Each row was made from one walk, in order. Every step used is in the known rows, and no mark comes twice. Write each row's walk.
In the rows, 128 means zero.
Known rows
mabag-ludo-sulag: [ 95 133  95 156 145 128 111 135 130 137 117 114 135 140 128 154 146 141
 138 143 137 135 139 115 103 110 140 117  73 128 153 127 144]
boput-seda: [141 162  91 138 154 139  40 110 119 131  91 149 150 145 130 107 152 111
 121 121 111 104 129 119 122 121 140 118 106 134 125 150 164]
bafon-gizeg-boput-seda: [153 168 124 122 155 113  80 117 121 115  82 143 133 142 140  93 138 143
 124 145 103 110 112 120 129  99 132 111 110  94 102 205 185]
bafon-rurit-ludo: [126 145 118 136 144 169 125 151 121 154 120 126 128 103 129 127 151 127
 132 146  85 105 128 102 123 132 145 139  95 168 128 106 140]
seda-boput-gizeg-bafon-rurit: [158 109 134 137 131 116 104 133 146 139 100 149 134 136 133 126 151  91
 159 117 106 123  94 135 141 115 143  97 160 170 125 184 150]
gizeg-bafon: [125 129 122 142 124 161  96 131 162 129 107 136 134 130 140 138 149  96
 126 133 157 100 122 133 139 119 149 131 129 158 132 141 155]
gizeg-boput-seda: [142 157  93 132 154 105  58 105 123 126  87 156 149 147 130  93 143 112
 105 131 108 112 125 124 124 100 135 112 109 107 103 178 185]
rurit-ludo-gizeg-bafon-suge: [122 134 230 132 149 184 125 162 143 141 139 116 113 130 166 129 152  91
 138 148 141  98 113 124 147 135 156 203 123 128 120 135 145]
sulag-ludo: [125 128 125 142 128 127  71 116 150 133  96 117 150 107 129 117 150 105
  93 114 147 102 127 112 131 112 149 118  87 138 136 120 128]
seda-boput: [146 136 103 155 158 138  72 107 118 134  92 161 139 148 137 100 147 116
 140 132 101 117 112 135 117  90 144 129 113 131 134 161 148]
kavu-bafon-rurit-ludo: [120 132 122 134 158 187 146 176 118 143 123 143 132  69 141 133 151 140
 131 150 106 106 129 103 132 142 144 110  80 171 130 105 120]
sulag-ludo-gizeg: [134 138 154 134 127 129  79 118 143 140  96 104 145 118 141 110 145 122
 117 129 156 104 118 120 139 111 150 124  81 113 127 140 118]
seda-boput-gizeg-bafon-mabag-ludo: [143 105 188 160 124  92 103 139 177 121 105 139 150 156 112 140 150 106
 175 112 109 135 101 104 135 108 141 150 134 143 123 130 166]
bafon-mabag-ludo: [122 138 165 157 141 111 119 140 143 129 113 124 158 133 105 137 145 133
 149 146 119 118 132  86 108 122 146 149  86 140 113  87 159]
boput-gizeg-bafon-mabag-ludo: [130 108 194 150 117 108 122 152 190 122 116 118 153 135 104 162 153 101
 163 120 136 122 118  92 135 130 144 131 124 142 125 117 164]
sulag-ludo-gizeg-boput: [134 132 161 127 130  98  96 113 150 135  94 112 146 117 139  94 136 130
 100 137 146 113 114 124 143  92 145 118  83  84 104 174 143]
kavu-bafon-mabag-ludo-rurit: [132 121 185 144 144 152 163 176 134 128 130 122 169  80 121 157 140 148
 142 161 149 105 132  82 114 142 148 123  57 160 106  81 115]
mabag-ludo-gizeg-boput-seda: [142 154 145 132 151  97  87 110 134 128  98 123 149 168 133 111 134 167
 150 135 120 120 120 122 126 101 131 123  91  71  84 179 178]
ludo-gizeg-bafon-rurit: [139 140 154 121 121 156 140 149 132 151 117 111 129 121 149 136 141 119
 157 154 157 102 111 135 145 133 152 118 129 160 105 164 144]
mabag-ludo: [120 128 122 157 143 139 103 122 156 131 110 123 147 138 120 149 145 149
 148 129 128 111 133 109 109 111 143 121  90 124 123 121 149]
sulag-ludo-suge: [113 119 196 139 145  95  78 130 129 121  99 109 124  92 132 116 145  77
  83 119 143  97 123 104 126 123 155 157  90 119 136 129 140]
kavu-ludo-rurit: [146 127 114 145 150 194 133 149 156 132 122 132 135  94 138 160 152 123
 116 153 146 103 122 114 114 128 153  94  90 151 152 126 109]
seda-boput-gizeg: [160 115 115 150 157 120  65 105 135 130  87 164 142 154 129 106 156 105
 156 114  80 126 102 125 124  92 140 102 127 112 140 192 149]
seda-boput-gizeg-bafon: [156 107 129 146 135 128  73 118 164 124  91 160 137 151 137 123 155  87
 153 106 111 121  96 140 143 100 141 114 154 139 144 188 155]
rurit-ludo: [123 140 116 146 150 187  99 136 141 140 111 132 130 117 132 124 153 122
 122 140  91 103 130 107 125 119 144 157  92 134 146 107 141]
bafon-rurit: [135 144 113 135 145 143 114 133 115 148 110 134 139 114 126 127 147 120
 138 150 120 106 124 113 117 126 148 100 107 161 114 142 144]

Which walk is each row?
[134 146 156 120 142 141 150 148 118 157 117 121 123 113 140 105 136 149
 135 173  91 114 117 116 136 115 141 142  94 112  95 166 156] => bafon-rurit-ludo-gizeg-boput
[142 108 132 137 126 149  87 132 179 127 102 132 138 133 129 143 157  83
 145 114 134 109 113 124 147 119 145 107 145 137 140 173 153] => boput-gizeg-bafon
[126 128 168 130 105 141  91 132 173 135 101  98 140 111 150 126 144 108
 115 121 190  97 113 132 159 120 152 137 107 136 128 139 127] => sulag-ludo-gizeg-bafon
[146 143 143 127 149 123 113 116 129 137 101 133 138 144 141  98 135 134
 136 163 124 115 115 131 131  93 142 120  98  80 100 199 165] => ludo-gizeg-boput
[131 133 170 121  96 124 119 147 154 147 111  90 139  95 146 132 143 108
 120 133 181 100 110 131 157 135 152 114 112 169 110 133 122] => sulag-ludo-gizeg-bafon-rurit
[ 97 147  90 145 151 172 104 151 115 147 121 118 118 121 141 129 154 116
 108 152  98 126 140 113 119 118 141 151  72 138 172 116 136] => rurit-ludo-sulag
[110 127 187 142 169 155 109 151 114 126 116 125 106 105 136 122 149  94
 112 143  85  98 128  98 121 130 150 202  95 121 147 118 153] => rurit-ludo-suge
[ 91 135 152 154 119 113 134 166 150 133 125 107 139 131 123 161 145 110
 132 154 160 138 135 108 120 128 145 155  90 172 139  87 161] => gizeg-bafon-mabag-ludo-sulag
[142 164 136 121 156 143  79 124 112 138 102 135 134 150 145  83 141 139
 123 145  79 110 118 120 142 110 133 158  92  82 107 169 174] => rurit-ludo-gizeg-boput-seda
[130 141 157 124 153 191 155 178 104 150 127 126 129  81 154 128 145 156
 151 163 117 109 120 113 143 144 145 116  74 148 115 129 111] => kavu-bafon-rurit-ludo-gizeg
[137 108 199 137 148 126  91 142 164 126 123 138 131 134 141 141 160  53
 137 112 143 108 108 116 139 129 155 131 151 130 125 177 158] => boput-gizeg-bafon-suge
[146 111 143 136 128 147 110 150 150 145 109 142 121 123 137 127 157 102
 156 115  72 120  97 126 148 122 140 137 148 167 135 153 144] => seda-boput-gizeg-bafon-rurit-ludo
[124 137 162 131 128 202 119 152 159 141 119 111 122 127 154 130 147 123
 143 145 132  99 116 131 155 128 148 173 115 135 139 131 143] => rurit-ludo-gizeg-bafon
[140 142 134 146 159 179 119 138 151 130 115 141 125 126 147 141 152 139
 142 154 145 120 115 128 128 113 152  92  91 116 150 162 120] => kavu-ludo-gizeg
[131 122 191 143 108 143 153 166 170 134 130 100 158 112 119 167 140 118
 141 153 159  98 127  95 123 141 150 162 101 178 111  74 142] => gizeg-bafon-mabag-ludo-rurit
[135 153 152 125 142 176 139 155 106 161 125 112 125 112 143 118 147 144
 149 163  95 105 118 109 132 136 147 145  91 140 115 131 132] => bafon-rurit-ludo-gizeg
[148 156 131 119 167 127  99 140 116 104  85 165 138 111 152  99 136 155
 122 141 128 114 112 123 136 105 130  82  92 101 101 205 162] => kavu-bafon-gizeg-boput-seda
[133 143 153 130 148 155 123 134 133 141 110 127 125 129 145  99 139 146
 128 162  94 115 120 120 138 101 140 163  88  83 113 167 158] => rurit-ludo-gizeg-boput
[102 115 252 150 137  98 136 168 150 111 122 112 126 112 118 156 139  86
 133 145 147 110 122  94 123 139 154 205 115 146 113  96 176] => gizeg-bafon-mabag-ludo-suge
[104 114 240 152 174  98 147 179 118 105 124 130 133  84 122 146 140 116
 140 153 137 118 128  83 114 138 152 165  70 130 114  99 144] => kavu-bafon-mabag-ludo-suge
